What can hang from each mark:
J_568: J_562
J_433: J_366 J_775
J_772: J_366 J_775 J_933
J_183: J_366 J_817
J_933: J_433
J_437: J_568 J_817
J_366: J_433 J_562
J_775: J_433 J_772
J_817: J_183

Every row comes from one small tree of marks. The marks that hang from a mark follow it in brackets, in the order of their numbers. Every link used is in the known rows. Which tree was each row made from?
In the rows, zero is written as 128.
Known rows:
J_433{J_366{J_562} J_775{J_772}}: [119, 135, 107, 117, 127, 150, 140, 133, 135, 145, 109, 109, 138, 99, 151, 134, 91, 97, 107, 127, 116, 134, 112, 140, 132, 151, 122, 90, 159, 108, 102]
J_817{J_183}: [131, 126, 89, 116, 113, 118, 132, 141, 141, 124, 85, 140, 142, 51, 141, 145, 112, 94, 161, 118, 109, 131, 115, 136, 118, 141, 105, 100, 158, 122, 113]
J_183{J_366{J_433{J_775{J_772}} J_562} J_817}: [119, 134, 86, 69, 123, 134, 146, 104, 132, 136, 120, 119, 121, 153, 154, 138, 105, 95, 99, 113, 109, 133, 108, 136, 134, 159, 113, 103, 142, 118, 112]
J_437{J_568{J_562} J_817}: [136, 122, 105, 119, 109, 109, 149, 167, 134, 112, 82, 142, 147, 69, 141, 131, 95, 100, 163, 120, 91, 152, 106, 112, 108, 139, 92, 112, 164, 172, 132]
J_366{J_433{J_775} J_562}: [127, 135, 119, 86, 122, 119, 126, 113, 157, 132, 106, 124, 128, 103, 143, 138, 97, 95, 111, 115, 108, 124, 108, 127, 123, 165, 122, 106, 148, 118, 112]
J_772{J_775{J_433{J_366{J_562}}} J_933}: [147, 128, 108, 126, 116, 125, 130, 118, 125, 136, 111, 122, 151, 86, 165, 130, 93, 94, 123, 115, 97, 112, 112, 146, 110, 150, 144, 125, 168, 122, 115]
J_437{J_568{J_562} J_817{J_183{J_366}}}: [134, 123, 70, 104, 101, 109, 149, 181, 142, 116, 84, 147, 147, 92, 140, 133, 127, 99, 164, 116, 96, 157, 116, 118, 112, 137, 91, 112, 164, 171, 131]
J_366{J_562}: [131, 129, 119, 101, 114, 118, 137, 126, 133, 128, 87, 138, 142, 77, 143, 141, 92, 96, 122, 118, 105, 115, 109, 124, 116, 151, 115, 103, 159, 122, 110]
J_437{J_568 J_817{J_183{J_366{J_433 J_562}}}}: [132, 125, 78, 87, 106, 99, 145, 169, 157, 124, 91, 152, 137, 122, 137, 120, 134, 96, 109, 111, 94, 127, 114, 119, 115, 155, 112, 112, 155, 170, 128]
J_933{J_433{J_366}}: [132, 114, 116, 141, 116, 152, 134, 130, 144, 129, 79, 125, 126, 89, 144, 144, 92, 94, 160, 121, 106, 135, 111, 140, 121, 159, 117, 99, 150, 127, 109]
J_568{J_562}: [135, 128, 113, 115, 111, 119, 134, 127, 128, 116, 83, 135, 147, 65, 148, 155, 86, 99, 185, 118, 107, 155, 111, 121, 117, 136, 93, 107, 157, 124, 119]
J_183{J_366{J_433{J_775{J_772{J_933}}}} J_817}: [125, 130, 84, 86, 122, 135, 134, 102, 112, 128, 115, 117, 121, 142, 163, 134, 101, 93, 134, 113, 109, 144, 110, 143, 133, 156, 120, 104, 141, 111, 118]
J_433{J_775}: [126, 134, 110, 111, 120, 131, 124, 126, 142, 127, 101, 116, 133, 60, 141, 141, 91, 94, 156, 122, 112, 131, 110, 135, 116, 152, 114, 97, 161, 116, 105]
J_775{J_433{J_366} J_772{J_933}}: [130, 125, 111, 139, 120, 125, 119, 121, 90, 137, 100, 121, 146, 82, 164, 126, 84, 93, 135, 117, 101, 143, 116, 156, 126, 134, 127, 112, 164, 122, 122]
J_433{J_366{J_562} J_775{J_772{J_933}}}: [124, 134, 107, 119, 128, 151, 135, 134, 116, 146, 106, 107, 141, 103, 162, 127, 89, 98, 108, 126, 115, 136, 112, 143, 132, 155, 137, 96, 158, 99, 106]
J_183{J_366{J_562}}: [128, 133, 105, 86, 108, 117, 132, 124, 132, 130, 89, 139, 140, 120, 147, 141, 105, 96, 126, 113, 109, 117, 117, 122, 117, 152, 117, 101, 159, 121, 111]
J_933{J_433{J_775{J_772}}}: [118, 119, 113, 112, 123, 149, 138, 135, 145, 131, 95, 105, 122, 73, 150, 139, 86, 91, 142, 120, 106, 145, 114, 155, 134, 154, 121, 96, 143, 121, 102]
J_775{J_433}: [131, 128, 116, 118, 114, 108, 115, 116, 120, 127, 98, 131, 141, 53, 142, 141, 90, 93, 150, 113, 97, 126, 113, 141, 111, 137, 109, 114, 168, 142, 118]
J_772{J_366 J_933{J_433}}: [142, 112, 119, 136, 111, 141, 136, 127, 113, 121, 78, 125, 134, 83, 169, 126, 95, 89, 161, 103, 107, 130, 114, 163, 116, 160, 137, 112, 145, 121, 123]
J_433{J_366 J_775}: [128, 134, 106, 136, 122, 148, 124, 126, 143, 134, 103, 113, 133, 79, 142, 141, 95, 97, 156, 127, 116, 134, 111, 134, 118, 154, 115, 93, 165, 111, 104]
J_933{J_433{J_366{J_562}}}: [132, 116, 118, 126, 117, 153, 139, 132, 145, 135, 81, 125, 129, 101, 145, 143, 94, 95, 130, 120, 107, 126, 111, 136, 122, 163, 125, 103, 151, 127, 106]
J_933{J_433{J_366{J_562} J_775{J_772}}}: [118, 121, 112, 119, 127, 166, 145, 138, 146, 144, 99, 102, 124, 102, 152, 136, 91, 95, 112, 124, 110, 139, 114, 151, 135, 160, 131, 95, 147, 117, 100]
J_433{J_366{J_562}}: [133, 129, 114, 125, 117, 135, 134, 126, 134, 135, 89, 135, 142, 96, 144, 141, 93, 97, 126, 124, 110, 120, 109, 123, 118, 153, 117, 99, 163, 118, 111]
J_183{J_366 J_817}: [129, 128, 86, 100, 111, 132, 140, 110, 116, 123, 97, 136, 129, 112, 147, 148, 102, 95, 156, 116, 108, 127, 108, 129, 116, 149, 102, 100, 157, 126, 114]
J_437{J_817{J_183{J_366{J_562}}}}: [132, 128, 80, 93, 105, 110, 132, 169, 149, 126, 88, 143, 143, 98, 144, 148, 126, 97, 126, 115, 105, 122, 117, 122, 118, 149, 115, 104, 162, 145, 115]
J_366{J_433{J_775{J_772}} J_562}: [119, 135, 118, 85, 126, 119, 134, 117, 149, 135, 110, 119, 129, 109, 151, 133, 92, 94, 96, 117, 109, 132, 110, 138, 136, 157, 122, 103, 140, 114, 111]

Which tree is each row?
[127, 136, 80, 76, 113, 120, 128, 131, 163, 134, 105, 131, 132, 120, 142, 140, 130, 95, 121, 110, 113, 129, 121, 134, 125, 158, 119, 105, 151, 119, 111] | J_817{J_183{J_366{J_433{J_775} J_562}}}
[132, 129, 115, 125, 117, 124, 122, 119, 123, 138, 102, 129, 144, 82, 143, 138, 94, 97, 121, 116, 102, 120, 113, 137, 113, 145, 119, 114, 173, 138, 115] | J_775{J_433{J_366{J_562}}}
[131, 131, 84, 81, 110, 109, 132, 129, 155, 130, 93, 147, 137, 124, 143, 141, 130, 96, 124, 109, 109, 126, 120, 129, 125, 152, 114, 108, 148, 122, 115] | J_817{J_183{J_366{J_433 J_562}}}
[131, 126, 117, 118, 117, 115, 133, 121, 85, 136, 104, 123, 151, 83, 176, 117, 90, 90, 104, 100, 102, 127, 117, 171, 125, 137, 137, 120, 156, 128, 127] | J_775{J_433 J_772{J_366{J_562} J_933}}
[137, 123, 74, 97, 104, 101, 144, 169, 154, 115, 88, 150, 141, 113, 140, 131, 130, 99, 158, 111, 93, 161, 115, 117, 116, 143, 93, 117, 154, 172, 137] | J_437{J_568{J_562} J_817{J_183{J_366{J_433}}}}
[123, 127, 111, 137, 121, 122, 125, 122, 111, 136, 103, 123, 144, 78, 152, 134, 86, 93, 133, 118, 101, 141, 117, 153, 129, 130, 111, 107, 164, 133, 115] | J_775{J_433{J_366} J_772}
[128, 120, 111, 135, 121, 165, 131, 132, 154, 135, 94, 107, 120, 86, 142, 142, 94, 93, 157, 124, 111, 139, 112, 146, 122, 164, 124, 98, 153, 122, 101] | J_933{J_433{J_366 J_775}}
[120, 133, 83, 86, 122, 133, 140, 102, 130, 128, 117, 119, 118, 141, 153, 139, 102, 92, 132, 114, 109, 144, 110, 141, 133, 155, 106, 99, 142, 120, 114] | J_183{J_366{J_433{J_775{J_772}}} J_817}
[125, 132, 105, 134, 127, 149, 127, 131, 115, 138, 104, 107, 139, 90, 160, 128, 89, 95, 141, 126, 116, 145, 114, 147, 130, 150, 130, 93, 158, 98, 108] | J_433{J_366 J_775{J_772{J_933}}}
[149, 113, 112, 139, 110, 140, 150, 126, 138, 122, 92, 119, 137, 85, 179, 126, 95, 87, 158, 104, 103, 119, 115, 171, 115, 162, 145, 120, 140, 117, 117] | J_772{J_366 J_775 J_933{J_433}}
[124, 128, 117, 116, 116, 113, 138, 120, 107, 136, 108, 125, 149, 82, 164, 125, 91, 90, 103, 101, 103, 126, 118, 168, 126, 135, 120, 115, 156, 138, 121] | J_775{J_433 J_772{J_366{J_562}}}
[129, 115, 115, 135, 120, 147, 136, 135, 110, 132, 80, 120, 133, 95, 167, 130, 83, 93, 143, 121, 105, 147, 115, 152, 134, 150, 132, 102, 143, 111, 113] | J_775{J_772{J_933{J_433{J_366}}}}
[133, 121, 114, 120, 123, 165, 129, 133, 129, 139, 91, 107, 128, 96, 157, 133, 93, 96, 131, 120, 110, 131, 111, 144, 120, 170, 147, 105, 154, 111, 108] | J_772{J_933{J_433{J_366{J_562} J_775}}}
[133, 120, 84, 120, 110, 107, 146, 180, 146, 120, 84, 147, 141, 56, 134, 123, 119, 96, 143, 120, 93, 130, 110, 126, 110, 144, 102, 107, 164, 170, 124] | J_437{J_568 J_817{J_183}}
[128, 136, 102, 89, 113, 117, 117, 109, 153, 127, 104, 126, 125, 130, 144, 138, 109, 93, 149, 112, 112, 135, 117, 131, 122, 158, 115, 103, 149, 117, 114] | J_183{J_366{J_433{J_775}}}
[133, 129, 82, 95, 109, 107, 124, 127, 154, 124, 92, 146, 133, 113, 143, 143, 128, 94, 154, 109, 109, 136, 121, 133, 124, 149, 107, 105, 147, 122, 118] | J_817{J_183{J_366{J_433}}}
[148, 127, 111, 121, 111, 115, 140, 117, 118, 132, 114, 122, 155, 83, 177, 121, 97, 89, 116, 100, 99, 104, 114, 168, 109, 151, 147, 131, 161, 128, 122] | J_772{J_366{J_562} J_775{J_433} J_933}
[124, 135, 118, 85, 127, 120, 129, 117, 131, 135, 106, 118, 133, 112, 161, 127, 91, 95, 97, 114, 109, 134, 110, 139, 135, 160, 136, 107, 142, 105, 115] | J_366{J_433{J_775{J_772{J_933}}} J_562}
[125, 132, 111, 112, 123, 137, 140, 130, 110, 137, 107, 109, 143, 87, 171, 120, 92, 93, 113, 111, 117, 131, 115, 161, 129, 153, 138, 104, 150, 104, 113] | J_433{J_775{J_772{J_366{J_562} J_933}}}
[132, 118, 115, 114, 121, 149, 125, 131, 127, 128, 87, 110, 125, 69, 157, 134, 90, 94, 158, 116, 106, 136, 111, 148, 118, 163, 139, 104, 150, 114, 109] | J_772{J_933{J_433{J_775}}}
[127, 136, 108, 120, 123, 150, 132, 129, 145, 141, 106, 114, 137, 92, 141, 138, 96, 98, 123, 126, 116, 124, 110, 130, 118, 160, 123, 96, 166, 112, 102] | J_433{J_366{J_562} J_775}
[134, 124, 119, 126, 117, 111, 134, 115, 107, 122, 92, 132, 140, 107, 176, 117, 91, 88, 136, 103, 109, 141, 115, 160, 133, 147, 127, 112, 134, 109, 130] | J_775{J_772{J_366{J_433} J_933}}
[127, 133, 85, 86, 118, 133, 134, 97, 137, 125, 114, 122, 117, 135, 146, 144, 107, 94, 145, 113, 109, 134, 107, 132, 122, 161, 107, 103, 148, 123, 115] | J_183{J_366{J_433{J_775}} J_817}
[142, 128, 112, 120, 110, 113, 148, 116, 142, 132, 117, 125, 151, 80, 163, 129, 99, 89, 114, 102, 99, 103, 115, 166, 110, 149, 129, 127, 159, 139, 115] | J_772{J_366{J_562} J_775{J_433}}
[128, 127, 121, 111, 118, 111, 147, 116, 130, 128, 97, 134, 140, 116, 164, 125, 94, 90, 103, 105, 110, 131, 113, 154, 136, 150, 118, 109, 135, 118, 123] | J_775{J_772{J_366{J_433 J_562}}}
[132, 124, 114, 133, 116, 122, 139, 126, 94, 124, 87, 129, 146, 84, 176, 119, 89, 91, 143, 108, 112, 136, 116, 162, 128, 142, 128, 104, 145, 107, 124] | J_775{J_772{J_366 J_933}}
[130, 114, 119, 119, 117, 140, 150, 134, 106, 132, 85, 122, 139, 99, 178, 121, 90, 90, 113, 104, 107, 132, 116, 168, 133, 154, 142, 110, 137, 116, 118] | J_775{J_772{J_366{J_562} J_933{J_433}}}
[136, 121, 81, 117, 108, 110, 151, 183, 143, 115, 83, 145, 149, 57, 138, 134, 116, 100, 165, 119, 96, 156, 110, 119, 111, 137, 90, 111, 163, 172, 131] | J_437{J_568{J_562} J_817{J_183}}
[145, 126, 109, 120, 113, 109, 126, 116, 122, 126, 107, 125, 147, 59, 165, 133, 88, 92, 150, 112, 92, 117, 113, 151, 109, 143, 135, 126, 163, 127, 117] | J_772{J_775{J_433} J_933}
[128, 125, 115, 117, 120, 110, 118, 121, 89, 132, 98, 124, 145, 64, 165, 127, 82, 93, 135, 111, 96, 139, 115, 156, 125, 131, 127, 117, 160, 126, 122] | J_775{J_433 J_772{J_933}}
[129, 135, 77, 91, 113, 118, 123, 128, 161, 129, 103, 131, 130, 110, 141, 142, 128, 93, 151, 111, 114, 139, 122, 138, 125, 154, 111, 102, 149, 119, 113] | J_817{J_183{J_366{J_433{J_775}}}}
[146, 116, 111, 127, 115, 151, 146, 131, 145, 134, 92, 119, 137, 103, 168, 134, 91, 94, 131, 120, 101, 117, 112, 146, 118, 167, 149, 113, 147, 113, 106] | J_772{J_775 J_933{J_433{J_366{J_562}}}}
